Known rows, with every way that one mark hangs from another
z959{z471{z228{z709}} z581{z166{z687}}}: [-17.7  27.5 -45.6   7.8 -21.1  -4.9 -13.4  23.0  -2.5  -2.7  13.2  11.3
  22.6   8.4 -14.0   4.8  20.7  -2.8  15.2  -1.6  -4.0 -29.2]
z228{z471{z959{z581{z166}}} z709{z652}}: [ 16.7   2.9  -2.9 -32.1 -22.5  -3.3 -12.4   9.4  17.6  18.3  -6.5  28.5
  17.2  31.1  -1.9  39.4   8.0 -40.8  16.7   5.1  10.8 -37.2]
z71{z652}: [  5.1  -5.1   7.8 -13.0  -6.2  -3.5 -10.8   0.0 -44.6  -0.1 -11.6  13.4
   6.8  14.1 -11.8 -25.7  -7.1   1.3 -16.7  27.9   4.0  -9.5]
z581{z166{z687}}: [ -5.6  30.8  -2.7 -21.4   2.9  -0.8  -3.9  26.7 -16.1   3.8  -4.0   9.2
   8.9  13.8  -7.1 -18.5   7.2   1.1  -5.1   5.2  21.8 -15.6]
z471{z959}: [  2.0  -7.5  12.9  -5.0  -3.5  -1.7  -0.6  -4.2 -11.3   8.9 -12.6   1.7
  -8.3  18.3  -4.5  11.0   4.0 -22.1  -0.6  18.6  10.0  -8.0]
z709{z652}: [  3.4 -10.4   7.0 -15.8 -14.1   4.4   3.3  -2.4  22.2  -1.8 -17.1  21.5
  14.5  11.3  -8.6 -30.4  -4.5   1.9  -5.7  20.2   4.7 -19.5]
z166{z581{z959{z471{z228{z709{z652}}}}}}: [-23.8  -3.8  -4.0  10.3 -39.7  -7.1   6.2  -0.6  23.7 -11.2  -3.9  19.5
  -4.3   2.8  -6.5 -17.0  -3.9 -17.6 -12.9  16.8  -8.2 -25.4]
z581{z166}: [ 10.3  11.8 -14.7 -21.8   3.4  -8.0  -5.5   9.1 -14.9   4.7  -4.7   7.7
   2.5  15.2 -12.6 -19.3   1.0  -3.6   0.2   6.2  17.6 -13.7]
z166{z581 z687}: [-25.8  25.6  27.2  -3.5 -12.6   0.3  -5.0  23.9  -1.5  -7.8   2.6  -5.0
  -9.4   8.5  -6.7 -35.8   5.1   7.3 -24.2  21.4  19.1  -8.1]
z228{z471{z959{z581{z989}}} z709}: [  4.7 -21.4  15.3 -24.0 -11.7  -0.2 -11.3  -0.9  -5.5   8.3  -6.4   2.6
   9.3  21.4  -0.5  49.3  15.7 -38.4  33.9  14.6   5.7 -20.7]
z228{z471 z709}: [  1.5 -10.4  28.1 -43.1  -7.2 -11.0  -8.2  -3.6 -16.4   6.8 -11.8   3.2
  18.1  19.5  -5.0  14.9  17.4 -16.9  12.1  16.7   5.2 -20.9]
z581{z166{z687} z959{z471} z989}: [-36.0   3.0   1.1 -12.1 -10.6   7.3   5.3  21.5 -11.1  -3.4  -7.8   9.6
   2.4   8.3  -6.0  -6.1   6.5  -4.0   7.7   5.1   9.0 -15.5]
z687{z166{z581{z959 z989}}}: [-11.3  -1.7  37.1 -10.5 -18.3  -3.8   3.9  19.9  -3.4 -11.2  -2.1  -2.7
 -22.7   5.1  -1.7 -24.9  -0.9  25.5   3.6  21.1  23.8  -9.5]
z166{z687}: [-15.1  14.1  23.6 -14.4  -5.9   2.3  -1.0  17.4 -12.0  -2.0  -8.1  -0.2
   9.7   9.2  -4.1 -22.8  11.3   7.4  -8.6  18.4  14.0 -10.5]
z166{z581{z959{z471}} z687}: [-49.3  16.5  30.0   2.5 -34.2  -2.7   1.9  22.5  -1.2  -6.8  -0.3  -2.6
 -20.6   7.1  -8.7 -30.9   7.9  -0.2 -31.7  20.3  10.2 -10.4]
z959{z471{z228} z581{z166 z989}}: [ -8.0 -10.3 -64.3  18.8  -6.1   1.4  -7.4   5.7   3.1  -4.1   6.7   3.3
  10.6   2.2 -14.4 -14.0   9.4   8.1  31.1  -2.8  -4.2 -16.4]
z166{z581{z959{z471} z989} z687}: [-54.7   0.5  29.9   5.1 -24.7   7.9   5.4  19.8   1.6 -15.1  -2.5  -3.4
 -15.2   1.4  -6.3 -23.5   3.8   1.9 -12.7  20.4   5.9  -8.4]
z166{z581{z959{z471}}}: [-32.9  -6.4  16.3   1.7 -33.2 -10.4  -1.8   3.1  -1.1  -3.8  -3.6  -3.9
 -27.8   9.2 -12.7 -28.9  -1.1  -5.6 -26.0  22.5   5.2  -9.3]
z166{z581{z959{z471} z989}}: [-36.7 -21.4  16.6   4.7 -23.3  -0.3   2.6   0.2   3.5 -12.2  -4.8  -3.3
 -23.3   2.8 -10.9 -25.1  -2.9  -4.1  -5.6  22.6   2.8  -7.7]
z228{z709}: [  2.0  -1.5  16.3 -24.7 -10.9  -8.5  -5.5  -4.1 -10.5  -6.6  -9.6   6.4
  14.8  12.7 -11.8   5.3   8.3 -16.2   8.0  21.1   2.4 -19.6]
z228{z471{z959} z709{z652}}: [  4.6 -13.9  29.8 -33.7 -13.5  -0.1  -2.5  -4.6  13.6  14.5 -18.1  24.2
  22.9  24.1   1.1  38.6  12.7 -38.5   9.6  16.2   0.1 -30.3]

Rows
[ -1.0  15.0 -22.6  -9.6  -6.1   6.8  -7.1  28.2  -1.5  -6.5   3.3   4.0
   6.1  11.0  -8.1 -16.6   2.0   4.3  21.0   5.8  23.2 -17.4]
z959{z581{z166{z687} z989}}
[ 16.8 -17.8 -30.8  16.3 -17.7  10.5   2.3  -2.6  27.5  -7.6  -5.7  24.2
  17.7   5.6   5.0  31.3  -1.6 -34.3  38.8   7.8  -5.2 -26.3]
z471{z228{z709{z652}} z959{z581{z989}}}
[ -1.7   2.9  -0.4 -19.9  -1.2   5.2  -8.9  23.1  -9.5  18.6  -2.5  -0.1
   0.9  24.0   3.7  22.6  14.6 -19.2  20.3   2.3  23.1 -17.7]
z228{z471{z959{z581{z166{z687} z989}}}}
[-47.2  -1.4   7.2  19.3 -20.3   7.6   8.5  18.2   2.4 -15.6   0.9  -5.1
 -12.2  -5.7   2.6 -25.1   3.7   1.4  -4.8  13.5   2.6  -7.0]
z166{z581{z959{z471{z228}} z989} z687}
[-11.6  -6.4 -34.8  14.2 -26.6  -9.0 -11.8  -2.7   1.5  -6.6   5.2   3.3
  14.9   5.0 -17.4   0.8  18.6  -2.9  17.1  10.8 -14.5 -23.6]
z959{z471{z228{z709}} z581}
[-29.6  10.3  27.8  -1.4  -3.6  11.1   1.0  22.8   2.7 -16.0  -0.7  -6.6
  -4.6   1.2  -4.6 -30.7   1.6   8.3  -4.1  20.7  16.5  -5.7]
z166{z581{z989} z687}
[ 18.9  -6.5 -34.7  24.0 -14.1  -3.1  -2.2   0.3  -1.9   7.5  -1.9  -0.6
  -9.2  11.0   3.8   9.5   1.8 -21.1  15.0   6.6   9.3 -11.5]
z471{z228 z959{z581}}
[ -9.4  14.3  -2.6 -19.2  13.7  11.3  -0.5  22.9 -10.6  -5.8  -4.2   8.7
  15.1   7.8  -3.7 -13.4   3.2   3.0  15.9   6.0  18.1 -12.5]
z581{z166{z687} z989}
[ -3.7   5.7 -64.2  15.1 -15.2  -9.3 -10.4   9.0  -1.5   2.7   8.9   5.8
   6.3   8.7 -17.4 -18.7  13.1   5.5  11.1  -2.2  -1.3 -19.6]
z959{z471{z228} z581{z166}}
[ 15.5   9.9 -23.3  -1.8 -12.6  -5.8 -10.6  12.9  -6.7  13.1  -1.2   7.9
 -13.5  22.8  -7.8  12.3   0.2 -26.4   7.2   8.0  20.5 -16.5]
z471{z959{z581{z166}}}
[-28.9 -34.6  12.0  -4.1 -17.5   3.5   7.8  -8.1  -5.9  -6.9 -17.4   0.2
  -4.5   4.0  -9.3  -9.3   3.9  -4.3   9.5  19.2  -4.6  -8.6]
z581{z959{z471} z989}
[-25.8  -7.4  10.8  10.3 -18.3  -3.6   4.5  14.8  -1.6 -11.8   3.0  -3.1
 -15.1  -2.2  -3.8 -23.8   8.8  32.5   8.1  13.5   6.7  -9.0]
z687{z166{z581{z959{z471{z228}} z989}}}
[-13.4 -18.1 -37.3   5.2  -5.9  -0.3   8.8   1.5  -9.3  -2.6  -7.9  10.1
   0.0   1.7  -2.6  -6.5  -0.3 -11.2  21.0  -1.4   0.2 -15.0]
z581{z166 z959{z471{z228}} z989}
[ 15.1 -14.6 -27.8  18.5 -10.4   4.0  -2.9  -4.5   0.8  -8.1  -0.4   5.8
   6.8   5.5   3.3  36.5   3.7 -36.1  42.2   7.7  -0.7 -17.7]
z471{z228{z709} z959{z581{z989}}}
[ 13.3  25.3 -44.3  19.0  -8.6  -0.4  -4.0  22.9  -7.0  10.0   5.2   5.5
  -4.0  14.4   6.5  11.9   4.3 -21.5  11.4  -5.3  19.8 -16.3]
z471{z228 z959{z581{z166{z687}}}}
[ -7.9  11.9  35.5 -12.6 -25.9 -14.3   1.5  21.7  -8.2  -2.4  -1.1  -1.8
 -26.4  11.7  -4.8 -29.0   2.2  22.4 -14.3  22.1  28.4 -12.4]
z687{z166{z581{z959}}}
[-17.9  -9.7 -16.5   4.7 -10.1  -7.5  -3.0 -11.1  -6.4  -7.4  -2.6   3.9
  23.7   3.1 -13.9   3.1  19.8  -3.9  11.4  11.3 -20.6 -18.9]
z959{z471{z228{z709}}}
[-30.8   8.1 -25.5   0.2 -11.1   7.7  -9.9  25.3   2.3  -5.0   5.8   3.0
  12.5   9.3 -20.7 -11.8  16.0  13.5  17.8   5.7   3.9 -18.6]
z959{z471 z581{z166{z687} z989}}
[  4.9 -11.0  -8.8 -19.8  -4.8   0.2   7.4   6.8 -12.8  -1.9 -13.3  10.5
  -9.6   8.4   1.2 -10.4 -12.3 -18.7  15.9   6.4  21.3 -13.7]
z581{z166 z959 z989}
[ 19.4  -3.5 -30.2  14.6 -26.4   1.1  -0.4  -1.6  23.9  -0.3  -4.4  25.8
  13.4  12.8   4.4  26.7  -1.2 -36.5  21.1   8.8  -2.0 -28.1]
z471{z228{z709{z652}} z959{z581}}
[ 11.8  -4.0 -10.9   6.7  -3.3  -3.6   1.1  -7.5 -10.2  -0.5  -8.2   9.4
   8.9   8.9   3.8  34.6   7.5 -35.7  18.4   8.5  -3.6 -15.3]
z471{z228{z709} z959}
[ 15.0 -20.4 -35.9  26.2  -5.8   6.2   0.5  -2.1   1.7  -0.5  -2.5  -1.2
  -4.7   5.1   4.7  13.2   0.2 -19.7  32.1   7.2   7.2  -8.5]
z471{z228 z959{z581{z989}}}
[ 10.2  11.3 -45.4  21.2   0.5  10.0  -0.7  21.0  -2.5   3.6   3.9   6.5
   1.1   8.0   8.9  15.9   2.4 -19.2  30.5  -4.5  16.1 -14.1]
z471{z228 z959{z581{z166{z687} z989}}}
[-16.5   0.2 -11.1 -14.2 -20.3 -12.4   0.2   5.6 -13.9   6.9  -9.1  10.9
  -9.8  15.4 -13.1 -11.7   2.5 -10.5  -9.0   6.7   7.3 -17.2]
z581{z166 z959{z471}}
